Known rows, with every step that occurs:
gopo > sali > rapuved > kunu > riger > nabak: [-23  20 -12  -1   0   2  18  22   0  -4   5 -16   9  -4 -12  -1 -31   1
  -3   6   8  -3   7  -7 -11 -35   5 -15 -12 -21   8  -2   7   1 -17  -6
 -10  -8]
safis > nabak > riger > sali > rapuved: [ -6 -24   4  -2   6 -13 -29 -15   0  -7   4   6   2  17 -11   8  12  15
   0  -2   7  13  -4  18   0  18  -1   0   1  -4  16 -26  15  16 -21   0
 -23  -5]
sali > riger > nabak > rapuved: [ 14   5  -3  -9 -14  10  15   0   3  12   2  18 -10  -2  14 -27   2  -2
  14 -11 -12  -4  -4   8  -8   0  -6  -6 -24  22   6   2   5   6  20  12
  26  -9]
gitub > rapuved > kunu > riger: [-10  17 -19  -2  -2 -12   5   1  -8  -2  -6 -13  14  -9   1 -12 -17   8
 -13  27  10  -1  17  -8   9  -7  11   5   7  -2 -12   2   0  -6   2 -20
   7  14]
riger > nabak > rapuved > gitub: [ 17 -11  -2   3 -10   9  16   3  10  10  16   8  -4  -1   5  -6  -5  -3
   3 -16 -17   1 -22  -8  -2  -7  -7  -4 -15   2  -1  14 -16 -16  10   7
   4  -5]
bipogi > nabak > riger > sali > rapuved: [  8  -9   4  -5  10 -11 -25  -4  -3   0   4  -6   5  12  -5  39  17   0
   7   0  20   3   6  11   5   5   2   9  -7 -17  16  -8  11  13 -21  12
 -15 -15]
kunu > rapuved > nabak > riger: [-10 -35   4  -2 -14  25 -16   4  11  -6 -12 -12  -5   7  17   1   5 -22
 -17  -9 -15 -14   4   6  -9   8  -7  -2  19 -10  24  18 -12   0  28  -8
   1  24]
kunu > riger > sali > rapuved: [-10   7  18   7  -2 -17   9  -9   0  -2   0  -7  11   9  -3  22   3  13
   3  18   7   1   4   3  -6  -6   2   1   7  -8   1  -7  14  30 -22  -6
  -7  -6]
bipogi > nabak > rapuved: [ 19  25   3   0   2  -4   1   4   7  13  11   7 -14  -1  -5   1  15 -22
   5  -5   0  -6   4   2   2  -4   7   1 -14 -10  -7   5 -10 -13  11  -2
   6   2]
gitub > rapuved > vepen: [  2   3   3  -1  14   6 -13   4   6   4  -5  -8  18 -20  -6 -21  -2  -4
   3  13  -3   4  17  -4   2  -2 -14  -4  -3   6 -19   2  -6  -7  -5   1
   3   9]
gitub > rapuved > nabak > riger > sali: [-10 -33  19   1   9   3 -37 -15  -1   6   2   5  19   7  12  -6  15  12
   3  11  -1   1  -3   1  -7  -6   0  23  15  -5  20   3   1   4  15  -6
  -6   9]
gitub > riger > sali > rapuved > kunu: [  3   8   2   8  14   0   8   4 -17 -11  -7   4   6   1 -12  26  -3   9
   7   4  24   2   9  -5  13   4   9   0  11   7   0  -3  19  19 -16   9
  -1  -3]
riger > nabak > rapuved: [  3   4  -9  -2 -14   5   3  -2   7   8  11  14  -8   1   2 -26   1   1
   3  -7  -8  -4  -9  13  -5 -15  -7  -8 -15  10   5  -4  -8 -13  12   8
   8   1]
rapuved > kunu > riger: [ -9  23 -21   4  -7  -6  17   8  -8 -11 -13 -14  -6  -5   8   8 -12   1
  -9  17   1  -2  15 -10  10   0  10   4  14  -4 -13  -2  -1  -7   8 -11
   2  14]
safis > rozi: [  1 -12 -17  -8 -12   2 -10   4 -14  -9 -17  -5 -10  12  10  -8  -4 -17
  -2  -7 -28   0   3 -19  -8   4  -7  -3   5  15  -2  -7 -11  -5  12  11
   2  -5]
rozi > safis > nabak > rapuved > vepen: [ -1  14  -6  -3  15  -4   9  -2   9   9  -5   7  -5 -27  -7 -40   9  -9
  -1  -7   5  -5   0  -6  -6   5   2 -15 -12   1 -23  -7 -27 -23  -4  -8
  -6  -2]
nabak > riger: [ -6  -7 -11  -5 -11  -5 -20  -9  -2 -10  -7  -9 -11   3  10   1   6   4
  -2  -6 -22  -1   1  12   8   6  -2   1   7   6   9  -9   9   0   9   1
   1  10]
gitub > rapuved > kunu > riger > sali: [ -9   5  -4   9   4  -6   4  -2 -10  -2  -8  -6  19   6   5   1  -2  25
  -6  40  27   4  10  -2   6 -11  11  20   9  -2  -6  -5   1   1   1 -23
   1   8]
safis > nabak > rapuved: [  1  13   2   2  -2  -3  -5  -1   9   7   9  16 -16   5 -11 -29  11  -5
  -1 -12 -12  -2  -9   7  -4  13   4  -8  -5   2  -8 -12  -8  -8  14  -8
  -2  10]
bipogi > nabak > riger > sali: [ 10 -10   3  -2   1  -5 -25  -5  -3  -1  -6  -4  -7  15  14  38  26   2
   1   3  13   4   4   9   4   4   5  13  -4  -7  13  -8   6  -1   0   3
 -12  -4]
gitub > rapuved: [ -3   0  -1  -1  -5  -4 -22   1   0   4  -1   2   2  -8  -4 -14  -2  -1
  -3  10 -13  -2   9  -5   1   8  -9  -5   6  10  -2   1   0   2   6  -6
   9   9]
gitub > riger > nabak: [ 12   2 -10 -17  -8  10  18   2  -3  -5 -11   8  -6   1   3  -7 -19  -8
  -7 -16 -18 -11  -7   3  -9  -1  -9 -19  -3   9  17   1   9   8   2  19
  11   4]
sali > rapuved > kunu > riger: [-15  24 -16   6   3 -14  16   3 -11 -10  -5 -19   4  -9 -10   7 -15   0
  -5  19   3  -3  18 -11  13  -4  11  -3   7 -13  -7   0   7   7 -16  -6
  -2   4]
gopo > nabak > riger > sali > rapuved: [-14 -14  26  -6  -1   0 -31 -16  -5  -8   7   6   0  10  -8  14   2  17
  -5   0  12   8   1  28   3   0 -14  11  18  -5  14  -7  22  19 -13  13
   5  -5]
safis > nabak > rapuved > gitub > riger: [ 24  14  15  -5   9   2  21  -9   1   7  16  10   1   4  -9 -13  -2 -14
  -6 -27 -28   1 -32  -7   3  22  17 -12  -4  -4  -5  16  -7  -3  11  -3
   4   1]
kunu > rapuved: [  0  -9  -2   0 -17  16   2   9  11  -7 -13  -9  -9   7   7   1   3 -21
 -14  -8   1 -10  12   6 -10  16 -17  -8   7  11  -3   8  -2  -1  14  -7
   7  18]
gopo > sali > riger > nabak > rapuved: [  4  15  19  -1  -5  25   9  12   9   6  11  20 -16   3   8 -34  -4  -5
  20 -21 -19  -2 -14   6 -23 -17  -7 -12 -24  18  10   5  12   5  27   3
  19 -14]
gopo > nabak: [ -2   8  14  -7 -11   4 -11   2   3  -4  -3  10 -21   1  -2   4  -6 -11
 -12  -4  -9  -6   3  16  -1   9 -14   1  22   2  -8   7   5  -7   9   6
  15   9]
rozi > safis > nabak > riger > sali: [ -6 -24 -12  -4  -4 -12 -15 -21 -10  -5 -11  12 -12   6  10  -3  15  16
  -9  -8  10   5  -5   7  -6  24   6  -1   2   5  11 -20  -3  -7  -5  -9
 -20  -6]
sali > rapuved: [ -3   4   3   2   0  -8 -11   1  -1  -3   1   0  -9  -5 -10  14  -1 -10
   8  -2  -9  -4  14  -3   1   8 -12 -11   2   2   0  -3  15  11 -14   9
  -2  -1]
bipogi > nabak: [ 18  14  -6  -3  -4  -4  -6  18   1   2  -7  -5  -8   0   0  27  13 -26
  -1   1  -1  -7  13  -6  -3  11  -3  -3  -4  -8  -3   0  -1 -14   0   2
  -7  -1]
gopo > sali > riger > nabak > rapuved > gitub: [ 18   2  18   2  -6  23  19  16   8  12  18   4 -11   3  11 -14  -7  -6
  14 -27 -27   7 -28 -14 -19 -15  -5 -11 -23  14   5  28   3  -1  23   9
  15 -21]

Rows:
[-10 -22 -20   1  17  -9 -24  -1  -9 -10  -1   3   3  12 -14   7   4  19
   2   4  29  13   5   8   9  14  10  11   6  -2   9 -28  11   1 -24  -6
 -27  -6] -> safis > nabak > riger > sali > rapuved > kunu
[ -9   6 -36 -11  -6  -7  12   6  -7   1  -5 -10  21  -7   0 -30 -29   9
 -16  22  12  -2  11  -3   2 -16   6   3  -5  -3  -1  -2  -5  -9  -4 -12
   3   9] -> gitub > rapuved > kunu > riger > nabak
[ 16  -2  16  -5   9  -2  14  -3 -12  -4   2 -11   9  -3 -12  26 -14 -13
   2 -19 -26  -4  -9 -19   8  14   1 -18   7  -3   0  25  13  19 -21  14
   3  -9] -> sali > rapuved > gitub > riger
[ 15  10 -22  -2  -1  10  17  11  -7   9  -2  17 -12  -6  12 -25  -4   3
  10  -5   4  -1   4   1  -1  -4   3   5 -15  26  -2  -2   6 -12  19   8
  19 -10] -> sali > riger > nabak > rapuved > kunu
[ -9  32 -13  10  -7  -7  25  -1  -4   0  -1  -7  -7  -3   7 -11  -6   8
  -3  14   1  -6   1  -1  12 -21  22   7   3  -2 -18   2  -8  -5  14 -17
  13  14] -> nabak > rapuved > kunu > riger
[  0  -4  20   9  24   0  -9   4   8  -3  -2  -9  14  -7  -6  18  10   0
  15  15  19  10  13   4   2  -6 -18   0   4   0 -15 -10  -1  17 -24  14
 -12 -11] -> riger > sali > rapuved > vepen
[-11 -31 -12  -5   3 -23 -20 -22 -10  -2  -4   9  -2  -1  -5   3  11  15
  -4  -7  17   4   1   1  -2  22   2  -5   0  -1  16 -24   6  11 -25  -7
 -23 -13] -> rozi > safis > nabak > riger > sali > rapuved
[  6 -12   8   0  28  -2 -20  -1   3  -1   2 -15  23  -6  -8  29  23  -2
   7   9  30   6   9   7   8 -12  -5   4 -14 -21   2  -7   2  10 -31  16
 -20 -17] -> bipogi > nabak > riger > sali > rapuved > vepen
[ -3  15  -8  -7 -24  -2  29  -7  10   5   8   1   2   4   4 -26  -8   7
  -3   3  -9  -9 -11  15  -6 -23   7  -8 -17  -4   0   0 -10   0   7  -3
  11   4] -> kunu > riger > nabak > rapuved
[-12 -15  24  -4 -14   6 -27 -14  -1  -8  -3   9 -13  16   7  10   5  20
 -12  -1   9   4  -8  32   3   2  -8  15  22   0   9  -8  11   2  14   9
   8   5] -> gopo > nabak > riger > sali
[ -9 -31  15   7   3   8 -23  -7   1  -4  -6   1  -3  12  18  20  18   2
   7   6  -6   2  -3   7  -7  -5   0  18  19  -6  24  -2   0   4  18   3
 -12   7] -> rapuved > nabak > riger > sali
[-15 -13 -12  10   9  -4 -21  -4 -14 -12  -6  -5  -1   7   1  24   8  22
   4  12  25   8  11   6  16   0   4  15   6   4   8 -16  15   3 -17   2
 -12  -2] -> nabak > riger > sali > rapuved > kunu
[ -3  -8  17  10   5  -6 -13  -2   3  -3   2   4  -1   5  -5  27  13   3
  11   8   9   6   7   4   1   5 -10   3   5   6   3 -11  13  16 -18   5
  -6 -10] -> riger > sali > rapuved
[ -6 -17  10   1   3   6 -20   5   3   9  -2   5   8 -11   2 -11  -3 -18
   1  11 -14  -5  13 -16  -9   4  -8   6  14  -7   8  14  -5  -3  14  -4
   4  17] -> gitub > rapuved > nabak
[-13  26 -28   1  -5 -16  27  -3  -7   3  -5   5 -10 -11   0 -31  -9   6
 -13   5   9  -9  -2 -10   1   1  27  -5  -3  -9 -12  -9 -22 -20   4 -30
  -1   6] -> rozi > safis > nabak > rapuved > kunu > riger
[  9  19   3 -10  10  21  29   1   4   4   3   5   8 -16  -4 -36 -11  -3
   6 -14  -3  -8 -15  13  -2 -29  -7 -17 -18   3   0  10 -12   0   4  22
  17   1] -> gitub > riger > nabak > rapuved > vepen
[ -6 -22  27  11  12   1 -14   6  10   2   0   4   6   2  -3  29  15 -10
  13   8   4  -2   9  -9 -10   3  -9   8  19  -9  13   2   3  17  -5   5
 -16  -4] -> riger > sali > rapuved > nabak
[  5  42 -16   2   7  -9  25  10  -1   8   2  -6  -4   0  -1  11   4  -8
  -6  15  18  -6  10  -2  13 -20  29   7 -11 -24 -14   4 -16 -13  11 -16
   6   5] -> bipogi > nabak > rapuved > kunu > riger
[ -8  -2   2  15  10  -4  -8   8  -4  -6  -5   2  -3   4 -10  29   4  11
  10  14  26   4  17  -5   7   4  -2  11  11   9  -4 -14   9   4 -13  -2
 -12  -7] -> riger > sali > rapuved > kunu
[ 17  -6  10   5  -2   0   6   1   8   8  17   7  -6   6 -12 -11   5  -7
  -2 -16 -18   7 -19 -10  -4  15   6  -4  -3   3 -17   7 -15 -14   9 -11
  -3  -2] -> safis > nabak > rapuved > gitub
[ 18 -15  -4 -12   1   4  27  -2  -6   0  12  -3  17  -5 -12  17 -28 -11
  -4 -25 -17  -2 -19 -15   3   5  -8 -23  -8   0   8  22  12  12 -24  27
   5 -17] -> sali > rapuved > gitub > riger > nabak
[-14   9 -30  -6  -3  -8  21  10  -5  -4  -4 -12  11 -10  -8   8 -28   4
  -7  13  13  -3  15  -5   2 -12   3  -6  -6 -14   1  -5   6  -1 -24   4
  -9  -4] -> sali > rapuved > kunu > riger > nabak
[ -4   4 -34  -7 -11  -3  28  13  -6  -7 -12 -11   2  -6  10  -4 -19   5
 -13  10   6  -4   9  -4  -1 -14   4  -3  -2  -5   0  -7  -4  -8  -7  -1
  -4   7] -> rapuved > kunu > riger > nabak
[  0  -5 -18  -7  -9 -14  -1  -3  -3   1 -17  11 -21 -12  -3 -16  -1 -15
 -11 -11  -7  -7  13 -16 -12  32  -2 -15   2   6  -4 -10  -5 -12  -5 -11
 -12   4] -> rozi > safis > nabak
[ 14 -24   5   6 -20  18  12  14   8  -2  -2 -21  -5   3  10  22   4 -19
 -15 -16  -9  -1  -3 -10  -4  15 -11  -6  14  10  -9  24 -15  -4  13 -10
   6  10] -> kunu > rapuved > gitub
[  8  -8   0   2  -2 -12  14  -9   3  12   7   8 -13 -11  -4 -13   2  -8
  -3 -22 -14  -1 -14 -22  -5  16   6  -9  -7   6 -16  12 -26 -23   3 -18
  -5  -6] -> rozi > safis > nabak > rapuved > gitub
[  5  17  16  -2   7  30  13  18  17   7   8   4  -2 -11  11 -43  -5  -3
  25 -17 -11   6  -6   6 -24 -33 -15 -15 -30   9  -4   7   1  -1  19  14
  16 -14] -> gopo > sali > riger > nabak > rapuved > vepen
[ -5   8 -20   7   5  -1 -18   5 -10   0 -10  -2   4  -9  -3  -8  -9   3
  -6  16   9   0  20 -11   7   5   0  11   9  13 -11  -3  -2 -19   5 -13
   6  12] -> gitub > rapuved > kunu
[  7   3  -2  -2 -16   1  37  -2  11  10  15 -10  13   1  12  -4 -13   3
  -5  -3 -18   3 -28  -2  -2 -22   8  -4 -16  -4  -4  21 -15  -4   5  -4
   5  -2] -> kunu > riger > nabak > rapuved > gitub
[ 23  10  30  12   4   9  25 -13  -7   2  10   8   1  13  10  14  10  10
   7 -13  -2   5 -35  -5   4  -9   9   3   1   8  -1  20  -4  12  14   3
  14  -5] -> nabak > rapuved > gitub > riger > sali
[  4 -32  11   4   1 -10 -18 -12  -6  -5  13 -12  13   9   3  43   7  16
   5  -2  -3  14 -14  -6  12   7  -2  13   3   3   9   6  10  20 -23   8
 -14 -14] -> nabak > riger > sali > rapuved > gitub
[  5   8  36   1  -9   6   4  -2   6   7  18  10 -11   0  -1   3  -4  -7
  -7 -14 -17   2 -22   2   7   3  -6   9  13   2 -15  26 -13 -12  20   5
  22   6] -> gopo > nabak > rapuved > gitub
[-18  -9   5  -1   6   2 -30  -3  -8 -14   5   8   1   3 -11  16  -3  22
  -6   4  30   9   6  17  15  -2  -4  21  24  -7   5  -9  17   7 -13  11
  -2  -3] -> gopo > nabak > riger > sali > rapuved > kunu
[-10  34 -15   2   3  -8  20   3   5   1   1   3  -4   3  -6 -33  -4   5
  -9  10   5   1  -5   5   5   3  26  -1  -3  -9 -13 -14 -12 -16  11 -23
  -2  15] -> safis > nabak > rapuved > kunu > riger
[ -6 -16   5   1  -9  -2 -24 -15   0  -6  -9  -1  -6  17  16  15  18  21
   3   2  -4   6  -1  18   1   3  -1  13   8   9  12 -17  11   6   8   4
  -6   4] -> nabak > riger > sali
[ 11  29 -16   6  10   1   1  15   0  10   3   6 -13  -5  -7  14  13 -14
   1   3  17  -2   8  -8   9  -9  11   9 -11  -8 -16   0 -12 -24   8  -4
   4   2] -> bipogi > nabak > rapuved > kunu
[  8  11  24   0   7  -1   5 -10 -10  -6  -7   9   4   8 -12  22   3   0
   7  -6   5  -3   0   2   3   2   1 -10   5   6  13  -4  22  32 -16  14
   5  -7] -> gitub > riger > sali > rapuved
[-16 -20   1  -5   2   3 -34 -10  -3   3  -2  -4  12  -7   8 -18  -2  -3
   0   8 -21  -9   7  -7  -2   0   2   8  11 -11  21  13   1  -5  15  -6
  -1  17] -> gitub > rapuved > nabak > riger
[  3  16   5   0  13   8   3   8  22   7   3   3  -2 -10 -12 -34  11 -11
   4  -7  -2   3  -6   9  -1   4  -3  -8 -10  -1 -22 -11 -21 -16   0  -2
  -5   7] -> safis > nabak > rapuved > vepen
[  5 -13  25  10   1 -14  21  -6  -4  -1   5 -16  21   9   2  38  -4   7
   0  13   1  11 -11 -13   2  -1   7   4   7 -11  -4   9   9  27 -22  -6
  -9 -15] -> kunu > riger > sali > rapuved > gitub
[ 17  12   2  -7   9  20  20   9  10  11   1   7   6 -18  10 -39   2  -5
  19  -6  -2   1   1  10  -4 -10 -13  -5 -25  16 -10   5  -6  -1   9  23
  19 -12] -> sali > riger > nabak > rapuved > vepen
[-18 -24   3  -2   7  -2 -32  -4   0  -4   1  -6   4  -7   0  10   0 -14
   5  -2 -25  -6  12  -1  -4   6  -5   0  10 -19  17   7  10   6  -5  10
 -12   5] -> sali > rapuved > nabak > riger
